In the rows, zero is written as 128.
Known rows, with every step that occurs
zopi-gaba-digitep-revubob: [125  78 180 126 134 139 167 171 124 142 155 144 107 120 120 146 159 114
 149 130 107 130 159 124 115  92 116  87 154 119 152 140 131 149 130 132
 113 104 136 101 112]
revubob-zopi: [140  91 153 114 149 138 150 197 127 146 146 153 123 125 116 168 149 148
 169 127 161 142 153 131  95 115 121  95 182 132 144 149  99 146 156 171
 121 139 125 115 102]
gaba-zopi-revubob-digitep-vimup-poma: [169 107 162 155 146 147 147 205 111 158 151 157  80 117 134 184 190 121
 165 139 130 120 131 113  84 121 119  78 179 138 155 141 126 134 189 144
 130 140 110 134 125]
bigo-bisa-sipar-poma-vimup: [129 120 149 124 132 125 118 196  76 153 145 154 113 114 136 162 186 155
 197 119 111 151 140 164 116 185 135  91 171 108 151 148 119 152 117 159
 120 103 156 125 101]
fizis-kulu: [110  89 148 135 125 134 157 183 129 131 149 156 117 118 115 166 154 137
 168 126 165 144 146 138 129 147 119  91 178 120 158 152 116 122 156 167
 111  99 126 112  97]
vimup-poma: [145 145 157 131 137 134 155 181 124 145 141 140 135  99 131 158 163 143
 183 122 136 129 139 129 100 128 125  93 188 133 147 141 118 140 173 162
 121 105 130 129 103]
kulu-fizis-revubob-digitep-gaba: [131  90 184 138 142 151 149 166 111 132 157 141  74 128 154 166 139 141
 169 109 154 112 147 111  81 146 125  94 154 126 130 145 102 152 198 140
  99 138 123 112  99]
zopi-revubob: [117 110 160 139 131 142 153 175 116 152 128 149 101 115 127 163 152 128
 177 145 144 126 154 142 104 122 117  89 184 127 154 139 129 135 166 142
 113 102 126 104 109]
bisa-sipar-poma-vimup-digitep: [119 141 151 119 135 126 125 187  81 153 131 136  98 121 128 159 189 143
 167 123  94 139 147 142 122 178 125  91 166 108 145 144 129 138 127 176
 140 115 143 139  98]
bigo-bisa-sipar-poma-vimup-digitep: [129 126 146 119 132 125 112 195  71 149 150 136 100 103 139 158 192 153
 192 122  88 143 143 168 117 186 132  88 171 107 138 149 116 151 123 165
 124 122 145 133  99]
bigo-bisa-sipar-poma: [135 113 155 124 133 130 137 190  86 148 137 152 122 110 140 158 182 146
 204 125 111 154 135 166 104 174 138  94 175  99 145 151 120 150 132 155
 106 113 151 127  98]
sipar-bisa: [140 125 175 121 121 131 148 194 106 136 141 130 127 116 118 143 159 147
 188 127 122 136 127 148 104 138 117  93 183 105 135 130 101 160 162 142
 112 115 130 113 107]
revubob-zopi-gaba-digitep-vimup-poma-sipar: [150  67 182 129 137 133 147 202 112 156 151 144 110 117 119 187 188 131
 158 112 111 127 145 107 103  85 112  81 171 148 168 147 122 147 151 168
 124 116 130 129 106]
kulu-fizis-revubob-fetofe: [128  92 171 146 151 146 154 175 114 131 157 143  88 141 142 162 140 135
 178  98 178 114 164 129  94 147 136 103 166 133 146 149  98 174 211 158
 103 119 130 117  92]
lubiz-susu: [125 124 162 102 137 116 162 201 108 146 120 132 130 124 136 146 154 139
 172 125 137 121 152 145 106 134 127  87 162  98 160 138  86 117 151 155
 126 111 141 116 111]
vuvo-fetofe-revubob-fizis: [122  62 164 133 156 161 183 218 124 136 145 149 111 122 135 157 145 147
 160 133 135 130 175 159  95 138 106 107 180 128 139 135 102 131 186 142
 122 128 124 117  97]
gaba-digitep: [118 111 173 131 134 110 158 205 127 133 127 131 100 117 118 144 159 135
 157 134 116 135 149 119 104 112 121  88 158 121 158 137 113 142 154 157
 122 119 139 112 122]
bigo-bisa-sipar-poma-vimup-digitep-tuli: [143 136 141 123 138 137 109 205  64 156 164 138 109 105 147 156 209 148
 193 122  90 151 142 165 114 202 135  82 162 102 126 145 109 149 110 150
 118 133 145 131  94]
tuli-digitep-revubob: [128 132 148 118 143 158 148 172 107 142 153 139  96 134 137 138 147 122
 167 140 132 130 146 145 109 140 123  86 150 121 126 137 111 133 183 148
 124 102 125 102 134]
kulu-fizis-revubob: [113 111 165 143 149 132 137 163 112 125 155 140  90 138 136 161 130 145
 174 105 164 118 157 128 100 142 132  98 158 131 149 148  91 166 188 156
 101 109 133 105  87]
zopi-vuvo-fetofe: [119  92 192 142 150 164 189 206 102 134 114 148 110 126 116 146 144 119
 175 124 141 122 144 171 110 119 116  87 195 132 161 152 114 129 138 126
 103 104 110 113 110]
sipar-poma-vimup-digitep-gaba-zopi-revubob-fetofe-vuvo: [159 102 175 110 155 143 143 192  80 175 142 136 111 139 127 162 187 117
 155 114 141 113 137 140  93 168 105  89 162 128 154 148 118 134 170 137
 146 151 123 130 112]
vuvo-fetofe-revubob-zopi-gaba: [141  39 165 122 158 166 176 205 124 135 142 152 127 128 124 176 152 138
 153 128 128 136 172 166 102 110 107 119 190 136 153 143 117 138 152 135
 119 123 130 121  81]
revubob-digitep: [132 107 163 132 134 139 161 205 129 140 144 134  92 109 137 159 160 142
 164 138 125 141 140 115  94 125 115  87 177 123 125 136 116 137 168 162
 119 141 118 131 123]
fetofe-vuvo-zopi: [144  87 182 125 154 139 175 184 119 149 141 128 114 140 115 151 147 124
 167 129 139 127 131 138 109 122 112  96 202 137 158 146 109 128 159 144
 121 137 121 110 111]
vimup-digitep-susu: [132 139 177 140 133 132 151 192 104 134 144 136 109 120 132 131 161 136
 182 130 123 108 149 154  96 140 109  85 173 105 125 139 103 126 168 166
 116 131 109 122 119]
bisa-sipar: [123 118 164 138 118 126 158 182 111 147 121 145 101 116 123 158 161 132
 186 136 111 141 152 139 112 155 132  92 185 113 161 141 134 133 150 169
 117 115 144 120 105]
kulu-fizis-revubob-fetofe-vuvo-zopi-gaba-digitep-susu: [145  40 215 152 167 151 169 182 105 125 158 144  81 167 139 156 154 112
 164  88 148  88 156 135  88 113 124  99 176 135 168 156 105 172 198 138
 104 125 116 119  95]
tuli-digitep-vimup-poma-sipar: [140 152 163 142 127 141 138 197  86 152 136 127  95 120 142 165 183 130
 183 124 119 122 123 124 109 150 116  79 159 142 146 139 115 118 195 173
 131  86 128 132 137]
fizis-revubob: [122 110 144 128 122 138 151 168 123 139 147 145  97 134 135 160 145 144
 179 127 160 135 152 137  96 131 127  94 170 122 142 141 104 146 184 157
 117  96 140  99  96]
bisa-sipar-poma-vimup-digitep-gaba-zopi: [144 130 168 114 131 124 132 184  80 163 128 146 104 127 119 164 189 135
 162 117  93 134 145 129 107 190 127  87 157 101 154 149 127 121 124 157
 139 139 146 139 104]
fetofe-revubob-digitep-vimup-poma: [169 104 166 153 144 165 157 208 117 153 168 138  90 108 158 172 186 137
 164 146 124 125 127 131  94 139 102 102 170 140 137 129 130 134 212 150
 142 129 120 120 118]
susu-lubiz: [126 136 166 118 140 127 161 191 119 132 123 147 126 127 144 153 153 144
 182 123 153 126 151 141  75 135 129  91 177 137 153 139 111 129 141 170
 115 119 142 119 116]
fetofe-revubob-digitep-gaba-zopi-vuvo: [167  61 202 133 139 163 173 201 123 158 143 140  94 117 131 172 149 119
 153 136 113 122 137 134  78 136 102  86 171 134 160 142 120 124 186 123
 130 160 116 108 127]
vimup-digitep: [125 133 159 125 131 129 152 185 116 137 142 117 103 101 124 145 155 137
 169 134 113 127 151 136 107 134 114  89 175 120 129 140 105 133 158 167
 119 140 120 124 109]
kulu-fizis-revubob-fetofe-vuvo-zopi: [142  62 186 142 171 156 165 173 111 135 161 133  83 159 137 164 140 122
 171  98 172 105 151 134  95 138 131 106 187 145 156 155  97 169 214 147
 106 138 119 116  91]
fizis-revubob-digitep: [128  94 146 127 127 148 152 186 129 137 155 139  72 127 152 167 156 145
 169 134 141 138 147 122  84 123 123  90 173 125 125 138 110 147 197 160
 121 122 127 114 107]
bisa-sipar-poma-vimup-digitep-revubob-fizis: [117 116 148 112 149 151 131 182  83 163 164 152  90 128 138 152 184 140
 160 125 104 131 162 141 114 174 122  79 154 106 126 142 121 146 150 170
 140 130 130 124 101]
fetofe-vuvo: [135 114 171 127 141 119 165 188 116 152 135 123 121 130 121 143 141 129
 178 129 150 130 131 143 102 134 104  92 182 137 165 139 102 140 173 157
 122 131 129 102 112]
fizis-revubob-zopi-vuvo: [137  68 157 119 145 165 150 181 117 145 149 157  95 143 128 175 139 133
 176 119 177 127 148 154  86 102 126  83 186 141 158 159  94 158 179 156
 119 116 118  93  91]

Rows
[151  38 168 127 166 166 172 229 120 135 152 145 122 130 129 168 177 129
 141 132 109 142 170 154  97 111 112 110 170 133 152 138 112 139 139 120
 119 138 133 117  84] -> vuvo-fetofe-revubob-zopi-gaba-digitep-tuli
[132  56 177 128 160 158 172 183 117 160 146 142  95 135 125 166 145 121
 165 134 147 115 148 136  96 111 107  83 208 142 155 148 109 134 181 138
 122 145 104 108 105] -> fetofe-vuvo-zopi-revubob-fizis
[133 114 182 155 134 124 159 214 104 142 139 145  88 127 124 144 181 127
 161 139 135 128 134 116 110 122 115  86 143 120 156 139 115 132 156 148
 125 114 134 104 130] -> gaba-digitep-vimup
[165 128 166 153 138 158 159 208 108 152 160 146  92 105 153 166 194 136
 174 136 138 126 118 110  95 130 113  86 174 132 125 139 125 132 186 157
 128 128 110 135 124] -> revubob-digitep-vimup-poma
[144  97 204 140 109 126 148 198  93 148 144 125 108 108 121 166 199 127
 172 114  75 121 123 118 113 105 107  79 167 125 164 132 129 154 149 144
 117  90 136 129 113] -> zopi-gaba-digitep-vimup-poma-sipar-bisa
[128   4 184 120 159 163 183 175 128 144 179 151  98 140 117 161 155 107
 138 119 131 120 151 129 121  95 105  79 185 135 163 156 113 137 156 136
 118 136 107 102  98] -> fetofe-vuvo-zopi-gaba-digitep-revubob-fizis-kulu
[146 123 195 145 122 118 142 218  92 147 142 122  96 118 127 152 203 135
 177 125  87 119 113 123 108 122 113  79 160 126 160 125 119 150 186 153
 125 102 134 119 129] -> gaba-digitep-vimup-poma-sipar-bisa
[150  85 165 141 140 136 164 199 125 156 133 155 101 129 114 174 164 115
 169 129 148 127 161 131  90 130 129  89 186 131 169 145 123 143 184 146
 120 138 125 128 121] -> gaba-zopi-revubob-fetofe
[137  75 180 132 155 151 168 174 114 157 135 134  98 139 120 162 150 113
 169 140 138 117 135 147 107 112 109  93 210 142 166 146 124 128 170 131
 119 129 113 103 109] -> fetofe-vuvo-zopi-revubob
[141  80 173 139 141 152 175 189 112 164 130 136 100 130 135 159 159 107
 183 136 163 115 147 154  94 127 109  94 198 142 167 140 130 147 207 144
 121 127 118 108 115] -> zopi-revubob-fetofe-vuvo
[124 127 160 123 136 132 154 182  97 151 120 150 121 127 130 158 177 136
 179 127 116 151 139 139 109 165 132  97 170 100 153 146 134 136 137 164
 121 107 147 133  97] -> bisa-sipar-poma
[162  44 216 141 152 151 196 207 116 144 140 142 111 148 125 146 175 103
 165 112 131 106 145 140  94 106 111  96 198 128 165 149 126 140 171 140
 119 135 113 129 121] -> revubob-fetofe-vuvo-zopi-gaba-digitep-susu
[152 126 170 116 127 135 153 185 107 145 121 140 113 124 120 156 148 126
 167 122 130 131 141 117  87 157 124  85 150 117 145 147 100 108 165 142
 125 131 133 124 133] -> tuli-digitep-gaba-zopi
[138  88 150 132 126 154 168 181 125 145 150 147  95 137 143 161 159 133
 183 120 175 130 159 139  90 137 133 101 179 125 139 144 113 153 210 159
 119 107 136 113 101] -> fizis-revubob-fetofe
[150  88 171 114 167 166 153 181  79 168 162 136  84 153 134 151 198 111
 159 125 103 121 142 157 122 170 124  96 185 120 143 147 140 142 164 152
 144 140 125 129 107] -> bisa-sipar-poma-vimup-digitep-revubob-fetofe-vuvo-zopi
[135  85 177 143 159 139 158 177 108 137 156 130  90 152 143 157 136 126
 180  98 181 108 151 140  90 147 125 102 171 145 161 148  92 179 226 159
 107 133 127 108  93] -> kulu-fizis-revubob-fetofe-vuvo
[151 102 172 122 133 148 142 186  77 173 125 153  90 128 128 174 203 116
 166 120 104 121 155 138 100 185 129  89 169 108 158 149 147 127 154 148
 139 140 136 143 106] -> bisa-sipar-poma-vimup-digitep-gaba-zopi-revubob-fetofe
[115  50 147 133 138 153 161 196 137 141 169 155 111 114 132 175 144 148
 156 130 155 137 168 142 109 151 104  93 171 129 152 144 101 133 199 168
 129 122 124 105  91] -> fetofe-revubob-fizis-kulu
[166  73 182 128 136 147 166 199 133 155 150 138  99 115 135 172 156 133
 151 141 111 133 146 120  78 146 105  99 163 124 145 133 119 120 193 133
 132 163 130 114 123] -> fetofe-revubob-digitep-gaba-zopi
[126 157 169 120 142 127 126 197  69 142 124 154 106 144 152 149 196 145
 182 115 108 115 148 165  88 183 128  86 166 108 150 141 128 127 126 186
 137 112 139 140 109] -> bisa-sipar-poma-vimup-digitep-susu-lubiz
[144 119 187 118 135 140 139 186  71 166 121 147  99 127 113 164 182 121
 164 112  95 124 138 141 107 179 125  74 164 111 168 158 127 124 117 146
 136 134 132 132 107] -> bisa-sipar-poma-vimup-digitep-gaba-zopi-vuvo
[160  87 171 155 158 175 179 225 109 139 154 144  93 116 156 165 189 135
 162 144 120 122 137 155  97 136 104 113 181 137 135 130 132 123 202 133
 130 122 116 130 110] -> vuvo-fetofe-revubob-digitep-vimup-poma
[123  54 173 128 159 133 132 175 117 121 158 145  88 139 128 179 138 140
 152  96 146 119 168 115  92  98 130  96 156 140 163 156  91 185 165 159
 105 126 132 113  76] -> kulu-fizis-revubob-zopi-gaba-digitep
[133  67 173 136 151 171 166 186 127 145 144 147  71 120 133 178 167 125
 156 148 114 126 146 122 102 102 123  90 207 127 132 144 141 124 160 130
 116 133 104 128 117] -> vuvo-zopi-revubob-digitep
[126 134 170 128 124 118 149 182 121 155 135 123 123 105 125 168 164 144
 184 117 105 130 142 123 106 129 120  82 187 141 158 133 124 134 183 177
 116  99 138 131 115] -> vimup-poma-sipar
[156  35 195 137 143 159 185 188 116 140 151 147  89 165 140 155 171 108
 169 109 146 104 151 146  84 103 119  95 190 128 161 150 119 150 199 140
 121 115 121 114 105] -> fizis-revubob-fetofe-vuvo-zopi-gaba-digitep-susu
[138 134 179 120 117 121 138 189 108 149 138 113 128 104 124 162 172 150
 193 115  86 129 124 137 103 132 118  83 194 129 151 125 115 155 189 166
 115  98 135 132 111] -> vimup-poma-sipar-bisa
[134 107 160 147 158 152 136 189 109 131 176 137  76 135 156 164 155 140
 166 111 149 129 149 113  86 152 132  87 151 129 121 140  90 165 186 145
  99 143 122 117  92] -> kulu-fizis-revubob-digitep-tuli
[138  59 142 111 131 154 147 165 127 143 159 158 111 134 130 186 147 142
 168 114 165 138 164 131  89  99 125  96 181 132 145 154 103 158 159 159
 117 110 135 109  75] -> fizis-revubob-zopi-gaba
[149  69 176 118 152 169 157 173 101 162 183 127  86 135 122 152 172 111
 148 119 115 105 158 146 129 128 107  91 191 142 138 146 124 144 153 139
 137 140 111 116 110] -> poma-vimup-digitep-revubob-fetofe-vuvo-zopi-gaba
[147 112 171 154 134 152 164 214 107 151 156 148  80 119 142 160 182 134
 168 143 145 134 124 112 100 135 108  86 162 123 122 138 120 127 169 151
 123 135 113 122 131] -> revubob-digitep-vimup
[148 102 162 120 128 133 113 182  65 164 141 152  93 109 135 172 195 135
 188 126  86 129 145 163 100 189 131  82 169 104 153 152 125 136 128 135
 120 138 142 127 104] -> bigo-bisa-sipar-poma-vimup-digitep-gaba-zopi-revubob
[115 141 150 124 128 120 124 194 104 145 150 122  91 109 118 151 161 151
 160 126 115 124 157 134 124 150 111  84 170 131 137 139 105 137 141 172
 139 123 128 120 112] -> poma-vimup-digitep
[144  79 180 152 148 163 173 227 107 146 149 130  83 122 151 173 189 136
 163 140  94 122 137 150 101 136 100 104 182 145 143 124 135 117 210 145
 127 116 122 133 120] -> vuvo-fetofe-revubob-digitep-vimup-poma-sipar
[133 161 142 114 154 140 121 203  83 156 162 134 126 124 132 149 194 148
 154 118 128 144 140 130 115 178 117  85 144 111 115 140 101 136 115 150
 135 125 133 131  97] -> sipar-poma-vimup-digitep-tuli
[127  74 177 135 169 155 137 174 106 130 156 153  87 148 129 174 122 135
 171  98 179 111 154 142  91 116 130  88 173 148 164 163  81 180 185 156
 102 126 115  99  83] -> kulu-fizis-revubob-zopi-vuvo
[162  45 189 124 157 182 198 164 119 162 176 147 114 147 126 149 160  95
 163 123 148 117 150 146 111 111 115 100 195 134 144 147 134 145 175 122
 114 131 114 106 113] -> digitep-revubob-fetofe-vuvo-zopi-gaba
[139 105 154 143 140 166 151 202 113 157 152 143  85 111 150 168 182 123
 167 151 128 137 144 124  89 132 117  78 176 125 124 131 130 133 164 129
 112 140 112 117 113] -> zopi-revubob-digitep-tuli
[130 136 169 114 126 137 136 175  75 162 128 141 105 117 133 156 188 138
 170 122 100 131 143 136 114 188 123  90 159 100 141 145 137 120 126 156
 135 121 144 132  99] -> bisa-sipar-poma-vimup-digitep-gaba
[139 144 157 144 131 150 147 200  87 143 138 142  92 129 138 152 170 128
 177 135 151 129 128 129 111 154 116  87 147 124 134 144 105 118 170 157
 130  98 125 117 134] -> tuli-digitep-vimup
[153  54 193 129 168 157 190 196 125 149 162 135  86 152 125 133 171  98
 149 136 127 116 146 137 105 104 120  95 175 133 155 139 127 148 194 131
 125 144 119  99 134] -> gaba-digitep-revubob-fetofe-vuvo-zopi
[145  78 181 127 128 146 168 179 117 167 137 168 113 117 120 171 146 128
 168 126 151 120 163 112  74 138 116  76 168 117 151 148 109 117 169 127
 114 150 122 110 113] -> digitep-gaba-zopi-revubob-fizis
[160  68 186 131 157 156 194 198 122 154 143 132 113 141 122 154 161 114
 172 120 156 123 140 139 102 129 118 102 208 139 154 148 117 137 186 147
 122 147 116 126 117] -> revubob-fetofe-vuvo-zopi
[139  33 201 141 166 148 167 175 113 127 156 129  77 152 133 168 149 112
 153  91 141 103 157 121  98 109 128 101 179 146 170 157 106 177 189 139
 105 133 124 122  88] -> kulu-fizis-revubob-fetofe-vuvo-zopi-gaba-digitep
[118 135 154 123 135 124 132 189  86 157 128 153 110 132 126 163 182 147
 172 121 116 147 145 138 121 179 130  93 164 109 157 144 135 138 124 169
 137  95 153 131 100] -> bisa-sipar-poma-vimup
[131 101 174 161 151 151 140 186  98 131 172 145  57 140 154 169 157 139
 169 114 164 114 138 113  93 143 123  93 149 132 131 145  98 161 201 153
 107 127 117 113 103] -> kulu-fizis-revubob-digitep-vimup
[134  89 165 142 133 158 171 187 118 157 131 150  99 118 134 165 166 117
 180 137 159 122 160 144  98 127 123  95 192 130 152 141 138 143 191 145
 115 113 120 118 114] -> zopi-revubob-fetofe
